Known rows, with every way that one mark hangs from another:
j_18(j_144(j_939)): [ 1.50  0.37  1.07  2.18  2.09 -2.49  1.35  1.43  1.08 -1.04  0.07 -0.91
 -1.03 -3.28 -1.18  0.29 -2.03 -0.22 -1.28  2.18  0.01]
j_204(j_723): [-1.83  0.45  0.32  3.90  1.58  0.56  0.33  0.10  0.31  0.45  1.80  0.35
 -0.10  3.41  0.10  1.03  0.85  0.22  0.14  4.13  0.01]
j_299(j_144(j_18 j_62 j_939)): [ 2.45  2.01  0.12  0.90  4.49 -0.93  1.54  1.67 -1.93 -3.99  1.07 -0.77
 -2.10 -7.32 -1.78  0.32 -0.38  0.12 -0.07  1.79  2.80]
j_939(j_144): [ 0.06 -0.02  0.31 -0.18  1.63  0.31  0.73 -0.45 -1.22  0.64  0.79 -0.85
 -0.88 -0.29 -0.10  0.32  0.01 -1.29  0.06  0.17  1.78]
j_939(j_144(j_18 j_299(j_723)) j_659): [-1.52  1.46  0.40  1.84  2.39  4.43 -0.38  1.09 -6.68  1.34  0.76  0.33
 -3.04 -2.72 -0.39  0.38  4.83 -0.30  1.71 -1.46  3.41]
j_204(j_144): [ 1.88  0.36  0.55  0.06  0.47 -0.62  1.44  0.69 -0.68 -0.15  0.45 -1.08
 -0.19 -1.76  0.00  1.20  1.52 -0.28 -0.81  1.00  0.23]
j_723(j_18 j_299(j_144(j_62 j_939))): [ 0.71  2.94  0.39 -3.98  5.53 -1.59  0.50  0.26 -0.69 -4.65  0.47 -0.68
 -1.30 -3.27 -0.43  0.33  0.67  0.30  1.68  5.96  0.83]
j_299(j_144(j_18 j_939) j_723): [ 0.49  1.00  0.89  3.25  1.76  0.46  2.37  1.57 -1.15 -2.05  2.06 -0.26
 -1.80 -2.60 -1.45  0.55  1.13 -0.18  1.54  3.93  2.91]
j_144(j_299): [-1.03  0.26  0.36 -1.08  1.19  0.53 -0.23  0.32 -2.27 -0.68  0.41 -0.65
 -1.20 -0.43  0.39 -0.11  0.40  0.93  0.80 -0.27  0.58]
j_18(j_144(j_62 j_939(j_659))): [ 0.99  1.96  1.01  2.68  4.24 -0.65  0.31  2.26 -1.52 -1.12 -1.37 -0.42
 -1.83 -6.37 -1.24  0.78 -0.19  0.25 -2.35  1.07 -0.61]
j_144(j_18 j_62 j_299): [ 0.66  1.74  0.00 -0.77  4.57  0.58 -0.68  0.67 -4.70 -2.67  0.26  0.27
 -2.33 -4.43 -1.19 -0.13  2.05  0.95  0.58 -1.19  2.34]
j_939(j_144(j_62)): [ 0.19  0.83  0.59 -0.11  4.33  0.14  0.61 -0.31 -2.16 -0.70  0.22 -0.64
 -1.39 -1.56 -0.39  0.49  0.34 -1.30 -0.83  0.89  1.70]
j_299(j_144(j_18 j_939(j_659)) j_723): [ 0.08  1.81  0.50  3.55  1.16  2.35  1.32  2.34 -2.88 -0.92  1.24  0.13
 -2.06 -4.63 -1.05  0.62  2.68  0.14  1.35  2.13  2.39]
j_939(j_144(j_18 j_299) j_659): [-0.04  1.48 -0.48 -0.17  2.58  3.56 -1.10  1.13 -6.53  1.04  0.32 -0.20
 -2.88 -5.34 -0.40 -0.06  3.66 -0.18  1.10 -3.84  3.47]
j_723(j_18(j_144) j_299): [-0.08  1.43  0.66 -2.01  2.41 -2.49 -0.32 -0.71  0.57 -2.01 -0.25  0.10
 -0.20  0.60 -0.47  0.48  1.32 -0.04  1.23  3.25 -0.19]
j_204(j_723(j_18)): [-0.80  1.46  1.02  3.38  2.30 -0.13  0.13 -0.53 -0.50 -1.47  0.81  0.78
 -0.08  3.88 -1.12  1.19  2.44  0.30  0.84  6.85  0.32]
j_18(j_144 j_723): [-1.41 -0.28  0.70  4.08  1.35 -1.93  1.61  0.79  0.27  0.50  1.16 -0.35
 -0.85 -0.18 -2.07 -0.18 -0.81 -0.18 -2.18  4.17  0.02]
j_723(j_18 j_299): [-0.21  1.57 -0.29 -4.04  1.54 -0.73 -1.02 -1.04 -0.30 -1.70 -0.20  0.61
  0.19  1.30  0.16 -0.35  2.15  0.24  2.23  2.48 -0.18]
j_62(j_144(j_18(j_723) j_939(j_659))): [ 2.64  1.31 -1.71  1.62  3.71  1.53  0.01  3.01 -2.99 -1.29  0.97  0.67
 -1.69 -8.68 -2.21 -1.03  1.29 -0.59 -0.01  0.83  3.08]
j_299(j_723(j_18(j_144))): [-0.63  0.60  2.71  3.46  1.18 -1.10  1.36 -0.52 -0.32 -1.64 -0.65  0.81
 -0.55  3.31 -1.64  1.37  2.54 -0.47  0.38  6.42  0.29]
j_723(j_18(j_144(j_62 j_299 j_939))): [ 1.84  2.36  2.22  0.19  5.94 -2.65  0.69  0.79 -2.51 -4.90 -1.12 -0.62
 -2.25 -3.95 -2.43  0.63  0.25  0.66 -0.56  5.76  0.76]
j_18(j_144(j_62 j_299) j_723): [-2.20  0.73  1.32  3.16  5.23 -1.65  1.33  1.18 -2.88 -1.48  1.01 -0.77
 -2.38 -1.70 -2.10 -0.07 -0.34  0.77 -2.42  4.95  0.44]
j_299(j_144 j_723): [-2.19 -0.16  1.58  3.05  0.23  0.82  2.38  0.14 -0.45 -0.73  1.42 -0.52
 -0.76  2.07  0.17  1.37  1.09 -0.25  0.95  4.35  1.21]

Rows:
[-1.65  1.64  2.36  0.37  5.82  1.04  0.90 -0.66 -4.99 -2.60  0.15 -0.23
 -2.56  0.94 -0.93  1.09  3.24 -0.70  0.97  5.55  2.68] -> j_939(j_144(j_62 j_299(j_723(j_18))))
[-0.18  1.51  1.86  0.26  3.01  0.39  0.77  0.78 -2.87 -3.12  0.34  0.05
 -1.96  0.26 -1.17 -0.07  1.83  0.78  1.91  6.82  0.92] -> j_144(j_299(j_723(j_18)) j_939)
[-1.04  1.54  1.65  0.85  5.53  0.82  0.91  1.54 -3.27 -2.71  0.56 -0.23
 -2.59 -1.61 -0.58  0.11  0.85  0.83  0.25  5.20  0.51] -> j_144(j_62 j_299(j_723) j_939)
[-2.73  2.30 -1.20 -0.60  4.53  1.02  0.45  2.02 -2.03 -0.47  1.93 -0.62
 -1.78 -4.73 -0.29 -0.87  0.36  0.65 -0.32  4.12  0.12] -> j_18(j_723(j_299(j_144(j_62 j_939(j_659)))))
[ 2.15  2.59 -0.76 -0.82  5.75 -1.12  1.37  2.38 -2.44 -2.09  2.39 -0.53
 -1.88 -6.83 -2.21 -0.57  2.20  0.02 -0.68  3.57  1.42] -> j_204(j_144(j_18(j_723(j_299)) j_62 j_939))
[-1.54  0.96  1.90  0.55  1.67  0.98  0.34 -0.43 -3.17 -2.01  0.04  0.56
 -1.31  3.04 -0.58  0.59  3.47  0.69  2.01  5.09  0.88] -> j_144(j_299(j_723(j_18)))
[ 4.68  1.43 -0.05  0.25  2.09 -0.94  1.49  2.02 -1.53 -1.66  1.21 -0.85
 -1.19 -6.53 -1.74  0.36  1.67 -0.27 -0.20  0.50  1.97] -> j_204(j_144(j_18 j_939))
[ 0.99  1.90 -0.22  2.22  5.02 -0.88  1.98  2.10 -2.38 -3.44  2.27 -0.76
 -2.37 -6.89 -2.87 -0.62 -0.30  0.25 -0.80  4.32  2.77] -> j_299(j_144(j_18(j_723) j_62 j_939))
[-1.79  2.50 -1.52 -0.26  5.21  2.86 -1.00  1.25 -5.42  1.08  1.25  0.67
 -2.45 -5.38 -1.22 -0.91  3.59 -0.61 -0.09 -0.84  2.42] -> j_939(j_144(j_18(j_723(j_299)) j_62) j_659)
[-0.89  0.37  0.97  1.30  3.14  1.79  0.80  0.09 -4.83 -0.17  1.92 -0.08
 -2.63 -0.14 -0.85  0.27  3.14 -0.79  1.97  1.01  4.05] -> j_939(j_144(j_18 j_299(j_723)))
[ 0.39  1.43  0.93  1.49  2.81 -0.01  0.15  2.43 -2.58 -0.66 -0.52 -1.18
 -2.44 -5.58 -0.50  0.35 -0.13  1.03 -0.79  0.20  0.07] -> j_18(j_144(j_299 j_939(j_659)))
[-0.58  1.08 -1.11 -2.66  1.51  0.01  0.16  0.30 -0.43 -1.16  2.05 -0.45
 -0.79 -2.41  0.51 -0.02  0.93  0.13  2.35 -0.96  2.05] -> j_723(j_299(j_144(j_18)))
[-1.98  1.88  0.03  0.07  3.01 -0.02 -0.70 -0.86  0.05 -1.28  1.65  0.89
  0.13  4.54  0.12  0.76  2.63  0.37  2.36  6.12 -0.18] -> j_204(j_723(j_18 j_299))
[-2.73  1.66 -1.45 -0.76  2.38  1.08  0.44  2.11 -1.25  0.50  2.39 -0.79
 -1.36 -3.71 -0.05 -1.23  0.11  0.62  0.47  3.27  0.11] -> j_18(j_723(j_299(j_144(j_939(j_659)))))
[-2.37  2.20 -0.07  1.14  5.92 -0.21  1.03  1.03  0.30 -1.76  3.07 -0.82
 -1.30 -0.02  0.71  1.12 -0.23  0.47  1.14  6.46  0.39] -> j_204(j_723(j_299(j_144(j_62 j_939))))
[ 0.46  3.53 -0.11 -3.55  4.99  0.20 -0.39  1.03 -2.30 -3.69 -0.33 -0.38
 -1.56 -4.98 -0.13  0.20  1.99  0.73  1.38  4.19  0.42] -> j_723(j_18 j_299(j_144(j_62 j_939(j_659))))
[ 2.32  2.38  0.26  0.61  6.10 -0.58  1.77  2.74 -5.09 -2.97  2.16 -1.05
 -3.08 -7.65 -2.78 -0.38  2.21  0.68 -1.28  3.98  2.46] -> j_204(j_144(j_18(j_723) j_62 j_299 j_939))
[ 0.63  1.73  0.58 -1.30  5.65 -0.32  0.08  1.55 -2.96 -3.10  0.19 -0.77
 -2.34 -4.57 -0.56 -0.38 -0.83  1.04 -0.31  2.39  0.50] -> j_144(j_62 j_299 j_939)
[ 0.47  1.05  2.59  3.54  2.40 -1.48  1.75  0.37 -0.10 -2.52 -0.45  0.38
 -0.96  1.07 -2.18  1.06  1.47 -0.37  0.38  7.37  0.35] -> j_299(j_723(j_18(j_144(j_939))))
[-0.07  1.10 -0.22  1.83  5.08  0.28  0.87  0.37 -3.81 -0.62  1.68  0.17
 -2.19 -3.53 -2.59 -0.63  1.60 -1.16 -1.10  2.01  3.45] -> j_939(j_144(j_18(j_723) j_62))
[-2.20  1.95  0.47  0.48  3.40 -0.31  0.55 -0.53  0.08 -2.19  2.31 -0.07
 -0.36  3.67  0.27  1.38  1.93  0.37  2.46  7.44  0.79] -> j_204(j_723(j_18 j_299(j_144)))
[-1.07  1.37  1.23  1.19  5.67  1.77  0.80  0.15 -5.63 -1.50  1.34  0.06
 -3.11 -1.55 -1.17  0.55  3.34 -0.65  1.05  1.68  3.92] -> j_939(j_144(j_18 j_62 j_299(j_723)))
[ 1.57  1.61 -0.29  1.11  4.37  2.99  0.06  2.87 -4.77 -1.97  0.58  0.50
 -2.63 -6.88 -0.99  0.17  2.93 -0.13  2.18  0.74  3.48] -> j_62(j_144(j_18 j_299(j_723) j_939(j_659)))
[-1.39  2.42 -0.48  1.50  5.65  3.33 -0.65  1.60 -8.02  0.18  0.83  0.08
 -3.62 -6.17 -1.87 -0.63  3.82  0.05 -0.66 -0.34  3.40] -> j_939(j_144(j_18(j_723) j_62 j_299) j_659)
[-2.23  0.81  1.82  0.81  5.40  1.53  1.12 -0.12 -4.45 -0.74  0.95 -0.61
 -2.63  0.69 -0.11  0.95  1.99 -0.74  0.43  3.57  2.24] -> j_939(j_144(j_62 j_299(j_723)))
